Each row was made from one small tree. The marks that hang from a mark follow it in brackets, in alphabetical order. Every link used is in the known rows. Write each row's tree.
Known rows:
zepu{rusif{pipa rabe{namemif}}}: [-22  21   2  -2   9  -7 -35  16 -14  -1  17  -3 -29   8  -1  -2  11   0
  21 -25   8   0   0  -7   6]
rabe{namemif{tifil} rusif{pipa} zevug}: [  0   1 -29  -1   4  -2   4   6  21  -1  18 -17   3   6 -48 -13  28 -13
  -8 -21   6  17 -14  -1 -12]
rabe{rusif{livaz sefu} zevug}: [-17 -12 -18  22   8  -1  -1   6  -3   6  -6   5  10  -4 -42 -13  52  -6
  -3 -37  -3  -5  -4   2  -7]
rabe{namemif rusif{fegat livaz} zevug}: [-13  25  -6  11  19  -1  12   0  -6   5  -7  -8   4  -8 -51 -15   4  -6
 -26 -49  -3  10  -7  -6 -11]
pipa{rusif}: [ -3  -4  -8   3  10  -1  -4   6 -13  -4   0   6 -13   5   6  12  43   1
  -1  -4   7 -12   7   6  -2]
sefu{rusif{fegat pipa rabe}}: [-15  17   4  -3   5  -4 -11  12 -23  -2  13   5  -7 -22 -16 -31 -33   8
  31 -10  -4  19 -13 -25  -4]
zevug{rabe{rusif}}: [ -1 -15 -14  -1  11  13   2  -5  -1   1  18  -3   1   4 -33 -21 -11 -17
 -10 -33  -4  13   0  -5  -1]
lopur{rusif{livaz pipa rabe{zevug}}}: [-17 -21  -9   4   7 -10 -13   6   1   5  14   9  -3  -5 -17 -17  40   5
  17 -19  -2  20 -13  -6 -12]
sefu{rusif{fegat pipa rabe{namemif}}}: [-19  35   3  -4   9  -6  -1  13 -26   0  24   0  -9 -20 -12 -24 -43   4
  19 -20   3  19 -16 -23  -2]
sefu{rusif{fegat rabe}}: [-11  19   5   0  -2   0  -2   3 -27   3  15   6  -6 -18  -7 -13 -40   0
  15  -7  -5  11 -16 -20  -1]
pipa{rusif{rabe sefu}}: [-22  -4 -14  13   3  -3 -25   5 -34   0  23  15 -20  -6  14  23  51  -6
  11 -22   8 -24   2   0   4]
pipa{rusif{fegat rabe}}: [-14  17  -1   3  10  -1 -23  -1 -36  -1  12   7 -24 -13   0  14  12  -1
   0 -24   1 -10   2 -10  -2]
lopur{rusif{rabe sefu}}: [-15  -9  -6   8  -8   0  -7  -2 -32   6  26  15   0 -13  10   7  -6  -6
  15  -3   3  -3 -11  -4   2]
susa{rusif{fegat pipa rabe sefu}}: [-38  26  -2  12  11  -4 -38  15 -44  -2   4   8 -18 -26 -19 -26  13  12
  36 -28  -2  -1   0 -32   7]
zevug{rabe{namemif rusif{livaz sefu}}}: [-27   3 -17  17  18   5  11   4   8   8  24   5   8  -3 -32  -6   5 -19
  -5 -64   6   1   0  -1   1]
sefu{rusif{fegat livaz pipa}}: [-19  18   6   6  13  -8   9  19   9  -1 -14   9   9 -22 -29 -34 -16  18
  38 -13  -1  19  -7 -16 -10]
zinota{rusif{fegat}}: [ -5  12   9   0   6   4   6  -5 -20   2  10   4   4 -25   2 -10 -34  12
   5 -11  -4   6  -4  -8  -8]
pipa{rusif{fegat livaz rabe{zevug}}}: [-22   9  -7  11  18  -8 -21   4 -18   3   4   9 -20  -9 -16  11  59   0
  -9 -49  -3  -6  -1  -8  -9]
pipa{rusif{livaz}}: [-15  -5  -6  13  12  -7  -4   7  12   0  -6  12  -9   4   0  16  56   5
  11 -15   8 -13   9  10  -6]
susa{rusif}: [-11   4  -1   6   5   2  -7   8 -12  -1  -4   2 -10   5  -8 -14  24   7
  14   4   0  -1   2 -12   6]
zepu{rusif{rabe sefu}}: [-25   7  -1  11  -2  -2 -39  13 -28   3  11   9 -21   2   6  14  24  -4
  22 -23   2 -18   0  -5  10]
rabe{namemif{fegat tifil}}: [  1  11 -16  -3 -15  -8   5 -11  59  -3  36 -16  10  29  20  35   1 -20
 -11  -3  14   5 -12   3  -5]
zevug{rabe{rusif{fegat pipa}}}: [ -9   6  -8  -6  25  10  -8   2 -11  -4   4  -5   0 -17 -53 -43 -33  -4
   1 -47  -7  25   3 -21  -7]
pipa{rusif{livaz rabe{namemif} sefu}}: [-37  12 -13  22  10 -11 -14   8 -12   6  28  17 -17  -4  12  34  57  -7
  10 -43  16 -25   2   5   2]
lopur{rusif{fegat pipa rabe sefu}}: [-23  12   1   4   5  -3 -18   6 -43   0  12  12  -1 -33 -10 -16 -26   7
  27 -17  -1   8  -9 -19  -3]
zevug{rabe}: [ -3  -9  -6  -7  11   6   2   1   8   1  18   0   0   3  -6  -7  -3  -9
 -11 -32  -4  10   1  -6   3]
zepu{rusif{fegat livaz}}: [-21  28  15   9  14  -5 -18  12   3   2 -29   5  -9  -3 -20   1  -1  10
  19 -27  -2  -4   7  -6  -1]
rusif{fegat livaz pipa rabe sefu}: [-38  19   1  16   9 -12 -30   9  -9   3   3  13  -4 -32 -17  -8   3   9
  35 -43  -1  -1   1 -17  -5]

Which tree is each row?
[-14  -1 -23   7   5   4  15  -4  53   9  35  -5   9   8 -39   9  -4 -26
  -2 -47   7  15  -9   2  -7]
zevug{rabe{namemif{tifil} rusif{livaz}}}
[-18  11   9   8   2  -4  -5  -7 -10   8   8  12   0 -21  -9   2 -30   2
  16 -16  -3  10 -11 -10  -8]
lopur{rusif{fegat livaz rabe}}
[-12  19  -5  13   7   7  -3  -1 -34   0  -9   2   6 -23 -35 -16 -26  -5
   1 -24  -2  -5  -1 -10  -2]
rabe{rusif{fegat sefu}}
[-12  16   2  15  10   1  -1  -6   1   4 -18   1   5 -16 -44 -15 -22  -1
   7 -25  -3   5   0  -7 -10]
rabe{rusif{fegat livaz}}
[-22  -6  -8  14   7  -8 -22   1   2   3  16  14 -21   2   6  24  54  -2
  17 -22   8 -14   3   4  -4]
pipa{rusif{livaz rabe}}
[ -7   1 -25  11   0  -3  15  -1  41   8  16 -10   9  10 -43   9  35 -19
 -13 -29   6   9 -15   7 -13]
rabe{namemif{tifil} rusif{livaz} zevug}
[-22  11 -13  10  14  -3 -24   8 -54   0  13  10 -19 -16  -9  11  56  -3
 -15 -47  -2 -16  -2 -11  -2]
pipa{rusif{fegat rabe{zevug} sefu}}
[-28   7   6   9  10  -7 -22  -1  -2   4  22  11  -5 -32  -6 -15 -13  17
  37 -32  -3  12  -5 -14 -14]
zinota{rusif{fegat livaz pipa rabe}}
[-15  20   8   9   7  -4  18  11   5   4 -11  10  11 -16 -20 -16 -24   9
  21 -10  -3  11 -10 -12  -6]
sefu{rusif{fegat livaz}}
[-28  10  -2   8   6 -12   1  16  13   5  28   8  -5  -5  -7 -14   1   3
  35 -18   9  15 -14 -10  -4]
sefu{rusif{livaz pipa rabe{namemif}}}
[-18  18   2  12  19  -6  -5   6  -2   0 -15  11  -8 -12 -12  10  27   9
   6 -26   4  -9   9  -1  -7]
pipa{rusif{fegat livaz}}
[-31 -10 -15  15   8 -13 -28  14  -2   4  14  10  -4 -11 -17  -9  67   3
  19 -45  -3   0  -5  -9  -5]
rusif{livaz pipa rabe{zevug} sefu}
[-26  29   2  14  11   2  -9  13 -39  -1 -14   7  -4 -19 -17 -15   7  10
  15 -18  -3  -8   3 -22   8]
susa{rusif{fegat sefu}}
[-36  29   7  15  19 -10 -30  27  -5  -2 -30  11  -6 -17 -26 -13  18  19
  41 -40   1  -7  10 -11  -1]
zepu{rusif{fegat livaz pipa sefu}}
[-14  10  -9  -3  -1 -13 -25  -7  21  -7  43 -11 -10  19  22   6   3 -10
   2 -20  10  10  -7 -10  -3]
rusif{pipa rabe{namemif{fegat}}}
[-11  15   5   6   4   3  11   3 -37   1  -6  11  12 -26  -7  -6 -33   6
   6  -8  -1   1  -6  -9  -2]
lopur{rusif{fegat sefu}}
[ -4   5 -18  -9   1   3  16   0  38   4  42  -8   5   8  -7  18 -11 -21
 -14 -34   6  13  -9  -1   1]
zevug{rabe{namemif{tifil}}}
[-16  28  11   1   5   0 -38   5 -29   1  -2   1 -25  -6  -7   4 -18   0
  12 -24  -5  -4   0 -14   4]
zepu{rusif{fegat rabe}}
[-36  18  -5  22  13  -8 -26   6 -25   4   7  20 -15 -22  -3  22  37   1
  17 -45   4 -21   4  -7  -2]
pipa{rusif{fegat livaz rabe sefu}}
[-25  -6 -13  22  10  -5 -12  10   7   1  -9   8   7 -13 -39 -23  26   4
  34 -25   5  -1   4  -1  -8]
rabe{rusif{livaz pipa sefu}}
[-18   4   1  -1   5  -6 -47  15 -12  -3   5   2 -27   6  -6  -8  19   5
  33 -14   2   1   3  -9   3]
zepu{rusif{pipa rabe}}
[  1   5 -15   2  10   4  12   0 -15   2   9 -12  -1   8 -34 -14  17 -14
 -33 -26   1   7  -9   0  -5]
rabe{namemif rusif zevug}
[-24 -10  -4  14   7  -9   2  14   4   2  -5  18  14 -16 -11 -14  19  13
  39  -8   6   5  -2  -1  -7]
lopur{rusif{livaz pipa sefu}}
[-15 -11  -8   9   2  -8 -17  -1   9   8  15   4  -7   2 -10   5  48  -5
  -4 -32  -6   3  -8  -3  -6]
rusif{livaz rabe{zevug}}
[-30   8 -12  17   5 -11  -8   7  -5  10  27   6  -4  -4  -4  16  49 -10
 -10 -53   3  -9 -10  -3   1]
rusif{livaz rabe{namemif zevug} sefu}
[-31  37  -1   5  10  -7 -19   8 -34   0  21   2  -9 -28  -7  -6 -20   1
  11 -41   4  -1  -4 -19   2]
rusif{fegat pipa rabe{namemif} sefu}
[-23  20  -2   7   3  -1 -14   4 -23   4  28   0 -23   5   2   0  13  -5
   8 -14   6  -2  -5 -15  11]
susa{rusif{rabe{namemif}}}
[  0  -4 -30  -4  -3   4   6 -17  59  -2  54 -19  10  32 -13  15 -10 -37
 -21 -36  10  19 -13  -3  -7]
zevug{rabe{namemif{fegat tifil} rusif}}
[ -8  12  -2  -2   3   0   0   7 -33   4  15   2  -5 -13 -19 -20  -6  -3
  -6 -22 -10  16 -21 -21  -4]
sefu{rusif{fegat rabe{zevug}}}
[-18   9  -9  12  15  -6   1   5  17   1   1  -3   2  -2 -38 -21   5  -1
  16 -25   9   9   1   1  -9]
rabe{namemif rusif{livaz pipa}}
[-39  14  -7  16   7 -14 -19  11   4   5  25   9  -6 -14  -2   4  22   0
  27 -41  10  -5  -2  -5   0]
rusif{livaz pipa rabe{namemif} sefu}
[-37  38   3  18   7  -9  -9   2 -14   9  18   9  -4 -25  -4  16 -14  -4
   5 -50   4  -9  -5 -11   1]
rusif{fegat livaz rabe{namemif} sefu}
[-27  24   3   4  12  -3 -35   9 -32  -3   3   2 -22 -18 -22 -30   2  13
  30 -18  -4  10   0 -31   2]
susa{rusif{fegat pipa rabe}}
